What can hang from each mark:
J_197: J_127 J_442 J_966
J_943: J_442 J_966
J_541: J_357 J_966
J_442: J_357 J_541
J_581: J_127
J_966: J_943
J_127: J_541 J_943
J_357: J_197

Every row comes from one small tree of marks. Brackets hold a mark, then the marks that hang from it, in the order of their numbers. Every link used is in the known rows. Which tree was each row made from?
Known rows:
{J_442 {J_541 J_966}}: [ 0.46 -0.70 -0.13 -3.72  0.15  1.01 -0.13 -0.50  0.30  1.30 -2.48  1.11
  0.28 -0.52  1.31 -1.34  0.04  0.80  1.18 -2.07]
{J_357 {J_197 J_442}}: [ 0.46 -0.97  2.37 -6.01  0.27 -0.66 -2.11  1.73  3.63 -1.00  0.62  0.36
 -0.06  0.41 -1.20  0.27  0.16  1.04 -0.15 -0.47]
{J_581 {J_127 {J_541 J_357} {J_943 J_442}}}: [-0.77  0.31  0.94  4.32 -1.00  0.09 -1.40 -1.84 -0.14 -0.60  0.20 -2.76
 -0.75  1.49  0.10  1.38  0.21  1.56 -0.74 -0.34]
{J_966 {J_943 {J_442 {J_357 {J_197 J_127}} J_541}}}: [-1.28  0.49  1.44 -0.96  1.73 -0.73  2.79 -1.05  0.26  0.52  0.78 -0.27
  0.28  0.47 -0.77  0.60 -0.05 -1.06 -2.11  1.03]
{J_197 J_127 {J_442 J_357}}: [-1.69  0.28  1.02 -1.09  0.42 -0.16  1.20  1.78  2.29 -0.95  1.18 -3.21
 -0.13 -0.40 -1.21 -1.53  0.96 -0.31 -0.48  0.73]
{J_442 {J_357 {J_197 J_127}} {J_541 J_966}}: [ 0.05 -0.38  0.37 -0.53  0.56  1.44  2.22  0.41 -1.45  1.00 -0.03 -0.30
  0.49 -1.97  1.62  0.20 -0.56  0.08 -0.12  0.91]
{J_197 J_127 J_442}: [-1.19  0.01  1.67 -2.91  0.20 -0.67 -1.62  1.33  3.56 -1.21  0.27 -2.28
 -0.22 -0.80 -1.44 -1.78  0.78  0.11 -0.08 -0.09]
{J_581 {J_127 J_541 {J_943 J_966}}}: [ 0.04  1.42 -2.96  5.33 -0.64  0.82 -1.06 -1.83 -0.40 -1.97 -2.02 -0.79
 -0.27  2.02  1.36 -2.26  0.42  0.22  0.04 -0.32]
{J_943 J_966}: [ 1.42  0.58 -1.30 -6.17  0.85  0.91 -0.76  0.27  3.01 -1.68 -2.03  0.76
 -0.16  2.55 -1.16 -2.16  0.93 -0.92  1.87 -1.83]
{J_541 {J_357 {J_197 J_966}}}: [ 1.14 -0.83  0.17 -4.43 -0.37  1.20 -0.41  1.91  0.21  0.83  0.91  0.67
  0.07 -0.63 -0.84  1.91 -0.32 -0.45  1.45 -0.46]
{J_943 {J_442 J_541} J_966}: [ 0.38  0.26  0.15 -8.10  1.01  0.35 -1.74 -1.59  2.40 -1.21 -2.29  1.76
 -0.33  1.89 -1.58 -1.21  0.43 -1.38  0.77 -2.38]
{J_357 J_197}: [ 1.27 -0.61  1.78 -6.51  0.53  0.30 -0.43  0.97  3.59 -0.36 -0.66  0.67
  0.21  1.68 -0.79 -0.21  0.44  0.86  0.38 -1.01]
{J_357 {J_197 {J_127 J_943} J_442 J_966}}: [-1.27 -0.11 -0.52  2.10 -1.16 -0.64 -0.61  2.15  0.77 -1.16  2.99  0.82
  0.09 -4.69 -0.15  0.11 -0.78 -1.44 -1.13  1.69]
{J_943 J_442 J_966}: [ 1.55  0.40 -0.03 -8.86  0.74  0.00 -2.48 -0.24  4.21 -2.50 -1.60  1.35
 -0.62  2.62 -2.13 -1.33  0.74 -1.25  1.83 -2.39]
{J_581 J_127}: [-0.41  0.35  0.00 -2.16  0.67  0.34 -1.44  0.30  4.25 -1.01 -2.23 -2.90
 -0.10  1.54  0.80 -3.28  1.05  1.81  0.80 -1.84]
{J_197 J_442}: [-0.36 -0.50  1.39 -5.11  0.14 -0.59 -1.61  1.29  3.75 -0.81 -0.29 -0.70
 -0.20  0.77 -1.29 -1.39  0.91  0.78  0.38 -1.39]
{J_966 {J_943 {J_442 {J_357 J_197} J_541}}}: [-0.44 -0.10  1.09 -3.19  1.69 -0.66  2.76 -1.09  0.43  0.92  0.23  1.33
  0.29  2.00 -0.69  0.94  0.01 -0.41 -1.66 -0.25]
{J_966 J_943}: [ 0.26  0.47 -0.44 -2.14  1.22 -0.60  1.50 -0.06  2.38  0.31 -1.30  0.26
  0.23  2.55 -0.49 -2.11  1.03  0.22  0.39 -1.36]
{J_357 {J_197 J_127 {J_442 J_541} {J_966 J_943}}}: [-1.97 -0.01 -0.52  1.57  0.33 -1.19 -0.33  0.44 -1.24  0.91  0.95  1.23
  0.56 -3.64 -0.11 -0.57 -0.86 -1.62 -1.37  1.23]
{J_541 J_357 {J_966 J_943}}: [ 1.83 -0.08 -1.24 -0.02  0.83  0.43  1.15  0.45 -1.28  1.40 -0.15 -0.06
 -0.10  0.59  0.71  0.86 -0.07  0.80  2.14 -0.87]
{J_966 {J_943 {J_442 J_357 J_541}}}: [-1.34  0.39  0.12 -2.44  1.55 -0.61  3.30 -1.59  0.55  1.08 -0.64  0.22
  0.13  2.29 -0.74 -0.74  0.73 -0.72 -1.16 -1.15]

Which tree is each row?
[ 0.94 -0.97  2.09  0.83 -1.41 -0.45 -3.73  0.44 -1.02 -0.37  0.00  0.43
 -0.11 -1.70  0.45  0.97 -0.79  1.12  0.32  1.05] : {J_357 {J_197 {J_127 {J_541 J_966}} J_442}}
[-2.45  0.14 -2.54  1.62  0.39 -0.52  2.74  0.37 -2.11  1.71  0.42  0.72
  0.51 -1.35  0.17 -1.43  0.16 -1.72 -0.77 -0.12] : {J_197 {J_442 J_357 J_541} {J_966 J_943}}
[-0.70  0.56  0.14  2.20  0.30  0.69  4.33  1.21  1.07 -0.74  2.47 -1.42
  0.28 -0.80  0.21  0.22  0.22 -0.56 -1.77  2.09] : {J_442 {J_357 {J_197 {J_127 J_943}}}}
[ 0.02  0.64 -0.24  3.96 -0.97 -0.27 -1.55 -0.40 -1.15 -2.39  1.24  0.92
 -0.21 -0.71 -0.72  0.89 -0.59 -1.13 -1.44  2.31] : {J_357 {J_197 {J_127 J_541 {J_943 J_966}} J_442}}
[-0.81 -0.86 -0.32 -1.47  0.14  0.59  1.01  0.63 -0.98  0.98 -0.24 -0.09
  0.09 -1.46  1.05 -0.57 -0.02  0.57  0.39 -0.76] : {J_197 {J_442 J_357 {J_541 J_966}}}
[ 0.92  1.01 -1.04  1.08  0.66  1.49  1.34  0.74 -0.49 -1.73  2.34 -0.71
 -0.23 -0.85 -0.88  2.16 -0.55 -1.43 -0.11  1.99] : {J_541 {J_357 {J_197 {J_127 {J_943 J_966}}}}}
[ 0.79 -0.32 -0.49  2.52 -1.66  0.22  1.41 -1.19 -1.81 -0.02  0.27  1.35
 -0.38  0.66  0.98  1.08  0.02  0.14  0.04 -0.44] : {J_127 {J_541 J_966} {J_943 {J_442 J_357}}}
[ 0.91  0.45 -1.98  5.58 -0.29 -0.35 -1.69 -1.58 -1.52  0.59 -3.21 -0.60
  0.04  1.57  2.95 -2.24  0.08  2.12  1.29 -1.07] : {J_581 {J_127 {J_541 {J_966 J_943}}}}
[-0.04  0.11  0.53  6.10 -0.77  0.90 -0.16 -0.88 -1.57  0.09  0.69 -2.28
 -0.13  1.04  1.14  2.15 -0.31  2.17 -1.14  1.08] : {J_581 {J_127 {J_541 {J_357 J_197}} J_943}}
[-0.83 -0.20 -1.58  1.79  0.93 -0.35  2.55 -0.04 -2.47  1.55  0.01  0.53
  0.27 -0.93  1.56 -0.68 -0.20  0.15 -0.11 -0.23] : {J_197 {J_442 J_357 {J_541 {J_966 J_943}}}}
[-0.69  0.00 -0.17  4.09 -1.15 -1.60 -1.93  0.16 -2.22  0.36  0.64  1.26
  0.28 -1.60 -0.54  0.13 -0.60 -1.12 -0.78  1.69] : {J_357 {J_197 {J_127 J_541} J_442 {J_966 J_943}}}
[-0.05  0.51  0.03 -3.21  1.32 -0.98  2.44 -0.17  2.38 -0.21  0.08 -0.11
 -0.18  3.07 -1.18 -0.82  1.05 -0.56 -0.07 -1.12] : {J_966 {J_943 {J_442 J_357}}}
[ 1.62 -0.08 -1.08  2.20 -0.55 -0.37 -0.25 -1.43 -2.13  1.38 -2.43  1.80
  0.18  2.04  1.32 -0.92  0.21  0.95  1.34 -1.06] : {J_127 {J_541 {J_966 J_943}}}
[-1.11  0.61 -0.66  5.84 -1.05  0.21 -0.19 -1.55  0.55 -0.53 -1.58 -1.97
 -0.05  1.49  1.61 -2.04  0.70  1.68 -0.98 -0.46] : {J_581 {J_127 J_541 J_943}}
[-1.33  0.07  1.44 -1.75  1.01  1.12  3.08  0.13  0.40  0.75  0.14 -1.49
  0.58 -0.10 -0.11 -0.25  0.25 -0.32 -1.54  1.14] : {J_442 {J_357 {J_197 J_127}} J_541}
[ 0.99  0.79  0.51  0.67 -0.80 -0.25 -1.67 -1.59  0.09 -2.60  0.45  1.77
 -0.44  0.74 -1.27  1.26 -0.48 -1.64 -0.96  1.26] : {J_357 {J_197 {J_127 J_541 {J_943 J_442 J_966}}}}
[ 1.96 -0.78  0.60  2.44 -0.80  1.27 -3.01 -0.33 -2.27  0.68 -1.19 -1.58
 -0.22  0.54  2.09  1.98 -0.79  2.99  1.59 -0.06] : {J_581 {J_127 {J_541 {J_357 J_197} J_966}}}
[ 0.16  0.31 -0.96  1.35  0.46  0.11  0.94  1.32 -1.48  0.99  1.65 -0.33
  0.27 -1.57 -0.48  1.36 -0.55 -1.46  0.55  1.34] : {J_541 {J_357 {J_197 J_127 {J_966 J_943}}}}
[-2.40 -0.18  2.12 -0.88  0.60  0.40 -0.32  0.19  0.07  0.77  0.94 -3.43
 -0.11 -1.80 -1.41  0.69  0.20  0.14 -0.85  0.50] : {J_197 J_127 {J_442 {J_541 J_357}}}
[ 0.13 -0.42 -1.03 -1.48  0.05 -1.44 -1.23  1.73  0.67  0.06  1.11  2.50
  0.26 -1.28 -0.53 -0.13 -0.49 -0.82  0.15 -0.06] : {J_357 {J_197 J_442 {J_966 J_943}}}
[ 1.19 -0.27 -0.79  3.57 -1.82  0.52  0.34 -1.09 -1.76  0.54 -1.06  1.59
  0.02  0.18  1.68 -0.15 -0.02  0.92  0.48 -0.61] : {J_127 {J_541 J_966} J_943}
[-0.34 -0.21  0.24  7.55 -1.88  0.26 -0.68 -0.09 -3.79  0.24  1.99 -1.61
 -0.48 -2.80  0.61  2.39 -0.67  0.61 -0.15  1.83] : {J_197 {J_127 {J_541 J_357 J_966} J_943} J_442}
[ 1.03 -0.18 -1.31 -0.99  0.43  0.21  0.96  1.23 -1.28  1.44  1.13  1.27
  0.26 -0.16 -0.51  1.78 -0.48 -0.84  1.00  0.06] : {J_541 {J_357 {J_197 {J_966 J_943}}}}
[ 1.19 -0.52  0.55 -0.32 -0.88 -0.79 -1.50 -0.83 -2.58  1.33  0.58  2.33
 -0.14  1.31 -1.43  3.42 -0.66 -0.86  0.39  0.00] : {J_127 {J_541 {J_357 {J_197 {J_966 {J_943 J_442}}}}}}
[ 0.33 -0.54  0.82  5.59 -1.91 -0.56 -1.71  0.16 -2.13 -0.64  1.68  0.93
 -0.10 -3.02  1.17  1.64 -1.13  0.76 -0.95  2.03] : {J_357 {J_197 {J_127 {J_541 J_966} J_943} J_442}}
[-1.63 -0.29  0.00  0.82  0.18  0.52  1.05  0.61 -1.21  0.63  0.34 -1.62
  0.09 -2.96  1.04 -0.98 -0.14 -0.03 -0.11  0.53] : {J_197 J_127 {J_442 J_357 {J_541 J_966}}}
[ 0.15  0.42 -1.18  0.38  0.35 -0.60  0.38  1.04  0.40  0.20  0.34  1.22
  0.49 -1.60 -0.07 -1.08 -0.27 -1.63  0.24  0.71] : {J_357 {J_197 J_127 {J_966 J_943}}}
[ 1.95 -0.42  0.61  0.73 -0.50 -0.57 -1.40 -1.71 -2.73  1.28 -0.80  0.96
 -0.52  1.94 -0.14  2.50 -0.29  0.78  1.59 -1.03] : {J_127 {J_541 J_357 {J_966 {J_943 J_442}}}}
